Each row was made from one walk, in order. Every step used is in the known rows, and no mark comes twice. Write each row's walk.
Known rows
N-Q-Z-S: [ 0.57 -0.05  0.69  0.56  0.05  3.27  1.47 -6.02  0.71 -0.21 -2.05  0.59
 -0.43  0.36 -3.81 -1.55  0.75  0.92  2.14 -2.56  3.68]
N-Q-Y-S-Z-J: [-1.21 -2.80 -1.71  0.00  2.28  4.58  0.20  0.64 -1.44  0.30 -0.57 -0.77
 -0.05 -0.88 -5.18 -0.72  4.05 -2.85 -1.47 -1.39  0.30]
J-F-Q: [-1.35  0.83 -1.01  2.15 -2.92 -0.22  0.58 -2.86 -0.60 -1.60  3.54 -2.76
 -2.67 -3.95  1.26  1.86  2.98 -1.37  0.05 -0.67  3.57]
Y-Q-Z-J: [-0.31  3.18  1.59  2.58  1.78  1.23 -1.00 -2.49 -0.02 -1.01  2.56  0.33
 -1.47  0.89 -2.04 -0.44  0.23  0.44 -1.21 -2.88  0.84]
P-F-Q-Z: [-1.76  0.68 -0.07  0.44  4.17  1.34  1.36 -1.00 -4.64 -1.62  6.41 -2.62
 -4.36 -1.90  2.20 -1.58  0.11  0.87  1.16 -2.57  0.91]
Y-S-N: [-0.47  3.99 -0.04  0.97  1.47 -0.68 -2.09  0.36 -2.42 -1.72 -0.84 -0.73
  0.95 -0.09 -1.18 -1.12 -0.51 -0.53  3.44 -1.37 -0.15]
J-F: [-0.74  0.69 -0.71 -0.58 -2.07  0.10 -0.91 -2.37  1.32 -0.74  1.29 -1.68
  1.42 -2.63 -0.20  1.61  1.85 -2.44 -0.26  0.63  2.90]
P-F-Q-Y-N: [ 0.75 -5.30 -3.76 -0.02  2.40 -0.24 -0.65  3.15 -6.77 -3.56  8.76  0.83
 -3.63 -3.26  5.08  1.06  2.77 -0.17  0.52 -1.01  0.45]
Z-Q-Y-S: [-0.55 -2.67 -1.71  2.23  1.52 -0.17 -1.37  0.62 -1.81 -0.46  1.83  2.17
  0.76 -0.28 -3.22 -1.87  1.44  0.50  2.62 -2.71  3.45]
S-N-Q: [-0.88  1.98  2.49  0.32 -0.36  0.60  0.81 -1.32  1.02 -0.32 -3.34  1.70
 -0.62  0.88 -0.31 -1.50 -0.64 -0.80  1.18  2.13 -0.74]
S-N-Q-Z-J: [-2.06  2.64  0.47  0.82  1.65  3.13 -0.03 -2.00  0.64 -0.07 -1.62  0.03
 -1.52  0.86 -1.24 -3.22  0.53 -0.29  0.57 -0.79 -1.63]
N-Q-Y-S: [-0.59 -2.36 -1.49 -1.72  0.16  1.80  1.08 -0.54 -0.34 -1.28 -0.21  1.53
  4.17 -3.09 -4.68 -0.75  2.48 -0.44  3.30 -1.77  2.22]
B-S-N-Q: [-1.46  2.85  1.28 -0.50 -0.44  0.97 -0.44 -1.23 -2.36 -1.04 -4.30  0.96
  0.50  0.01 -3.17 -1.66 -0.37  0.19  1.89  0.21 -0.53]
N-Q: [ 0.07 -0.39  1.61 -0.58 -1.44  1.23  2.42 -1.21  0.93 -0.44 -2.40  1.72
  0.40 -0.07 -2.09  0.35  0.57 -0.52 -0.18  1.79  1.37]
S-Z-J: [-0.52 -0.21 -0.20  1.62  1.97  2.63 -0.95  0.99 -1.10  1.60 -0.49 -2.44
 -4.08  2.05 -0.48  0.36  1.69 -2.56 -4.79  0.44 -2.08]
F-Q-Y-S-Z: [-1.23 -2.67 -2.03  1.84  2.84  2.78 -0.23 -0.68 -3.24  0.11  4.13 -3.45
 -1.84 -2.71 -2.20 -0.33  3.67 -0.52  0.89 -4.37 -0.25]
Y-Q-Z-S-N: [ 0.45  5.78  2.80  3.75  2.08  0.46 -2.66 -7.02  0.01 -0.92  0.61  1.26
 -1.90  2.59 -1.48 -2.05 -1.92  1.17  2.80 -4.28  2.24]
F-Q-Y-S: [-0.98 -1.67 -3.28  1.40  1.03  0.23 -0.36  0.07 -3.57 -1.72  4.00 -0.99
 -0.10 -4.30 -1.60 -0.34  3.03  0.72  3.84 -4.76  1.74]
F-Q-Y-N: [ 1.23 -5.89 -4.08  1.84 -0.75  0.55 -0.69  0.97 -3.29 -2.22  6.13  0.47
 -1.73 -3.17  3.08  1.48  3.54  1.21  1.20 -2.49 -0.80]
Y-N-Q-Z-S: [ 3.38 -3.18 -1.21  1.09 -1.31  3.15 -0.01 -4.30 -1.70 -2.33 -0.03  1.36
 -0.16  0.39 -2.08  1.01  1.80  1.67  1.55 -2.05  3.44]
F-Q-Z: [-1.61  0.12 -0.54  2.26  0.81  2.00  0.99 -3.02 -1.05 -0.53  3.81 -2.52
 -2.74 -1.73  0.18 -1.08  1.10  2.56  1.69 -3.77 -0.04]

Which walk is each row?
[-1.22  3.11  0.96 -0.04  1.75  2.65 -0.08 -3.39 -0.74 -1.98 -1.19 -0.85
  2.60 -0.63 -4.20 -2.49 -0.13  0.74  4.73 -2.46  0.28]
Y-S-N-Q-Z
[-2.06  1.48 -2.45  0.29  0.33  2.62 -1.83 -2.95  0.88 -0.34  3.41 -3.19
  0.32 -2.37 -1.14 -0.02  2.73 -1.71 -0.72 -2.19  1.97]
Q-Z-J-F
[-2.23 -1.85 -2.90  1.29  0.89  3.09 -1.16 -3.16 -2.21 -0.57  5.49 -4.98
 -0.54 -4.96 -2.27  1.36  5.28 -2.94  0.46 -3.94  2.64]
J-F-Q-Y-S-Z
[-3.07  3.29 -0.25  0.52 -0.13  3.26 -0.79 -4.33  2.04 -0.97  0.13 -1.71
 -0.25 -1.70 -1.42 -1.56  2.31 -2.78  0.22 -0.08  0.76]
S-N-Q-Z-J-F
[-1.20  1.62 -2.05  0.83 -1.65  0.33 -1.28 -0.36  0.38 -0.75  1.38 -1.78
 -0.78 -2.01 -0.11  1.36  3.06 -3.51 -2.16  0.34  2.45]
Z-J-F
[ 0.99 -2.42 -2.72  0.31 -2.29  3.69 -0.37 -2.52 -0.63 -3.08  2.98 -1.17
  0.73 -2.97 -1.36  2.85  4.53 -1.50 -1.34  0.55  2.54]
Y-N-Q-Z-J-F
[-1.14 -3.78 -0.79 -1.68  0.01  2.05  1.56 -1.21  1.92  0.64 -0.34  2.41
  2.24 -1.79 -1.68 -1.02  1.93 -0.49  1.20 -0.29  0.38]
N-Q-Y
[-0.01 -1.72  2.52  3.67  1.77  1.62 -0.19 -0.66 -0.30  2.21 -0.46 -0.28
 -4.75  4.11 -0.46 -0.31 -0.13 -0.70 -4.12  1.50  0.78]
S-Z-Q
[-0.16 -5.47 -5.39  2.87 -0.65  3.18 -2.43 -0.32 -3.30 -1.03  7.31 -3.58
 -4.61 -3.64  2.46  3.22  7.08 -3.13 -4.09 -1.22 -0.03]
S-Z-J-F-Q-Y-N
[-0.84 -2.79 -1.96 -0.73  3.72  3.15 -1.85 -0.31 -1.31  0.87  2.07 -2.08
  1.94 -1.15 -3.23 -0.42  2.38 -1.21  0.30 -3.28 -1.06]
Q-Y-S-Z
[-0.97  4.25  0.65  2.15 -0.03  1.28 -1.76 -4.89  1.53 -1.74  4.47 -1.20
 -0.24 -1.49 -2.12  1.39  1.88 -1.81 -1.22 -2.57  3.77]
Y-Q-Z-J-F
[ 0.54  3.17  0.20  2.43  0.72 -0.49 -2.38 -2.41 -1.18 -0.23 -2.73  1.03
 -3.00  1.81  0.76 -1.99 -0.67 -0.98  2.40 -1.48  1.26]
Z-S-N
[-0.92 -3.71 -0.47 -1.24  2.29  3.97  0.73 -1.49 -0.44  0.49 -0.14 -0.58
  2.45 -1.35 -5.25 -0.28  2.95 -1.84  0.17 -1.24  0.37]
N-Q-Y-S-Z
[ 1.82 -2.99 -2.06  0.55 -0.59  3.56  0.32 -0.24 -1.74 -2.38  1.21  0.44
 -0.51 -0.24 -1.06  1.18  2.95  0.99 -1.41 -0.36 -0.32]
Y-N-Q-Z-J
[-3.07  2.44 -4.84  3.13  0.37  0.02 -2.96 -0.42 -3.25 -2.56  4.31 -2.40
 -2.02 -5.56  0.08 -0.77  5.00 -3.27  3.34 -4.05  2.39]
Z-J-F-Q-Y-S-N
[-2.54  4.53 -0.96  0.96  0.25  2.92 -1.37 -3.74 -0.60 -2.86  0.13 -2.44
  1.84 -2.75 -4.27 -1.12  2.65 -2.81  2.49 -2.19  2.93]
Y-S-N-Q-Z-J-F
[-0.82 -3.94 -0.95  1.92  1.30 -0.14 -0.78  0.17  0.65  1.29  1.89  3.23
 -1.12  0.62 -0.32 -2.07  0.86  0.56  0.36 -1.23  1.60]
Z-Q-Y
[-1.53  0.90 -2.54 -0.35  2.75  0.47 -3.03  0.29 -1.59 -0.77  1.26  0.61
  2.96 -1.90 -1.20 -2.42  0.93 -0.60  4.77 -3.48 -1.41]
Q-Y-S-N
[-0.56 -0.27 -0.66  0.45  0.80  1.57 -0.88 -3.37  1.09  0.37 -2.69  3.69
 -0.87  0.36 -1.03 -2.98  1.07 -1.17  3.38 -1.78  1.71]
Z-S-N-Q-Y
[-1.82  3.93 -1.08  3.97 -0.42  1.71 -2.54 -7.93 -1.04 -1.43  2.93 -3.38
 -4.16 -2.23  0.59 -1.46  1.82 -0.62  3.52 -4.97  3.96]
J-F-Q-Z-S-N
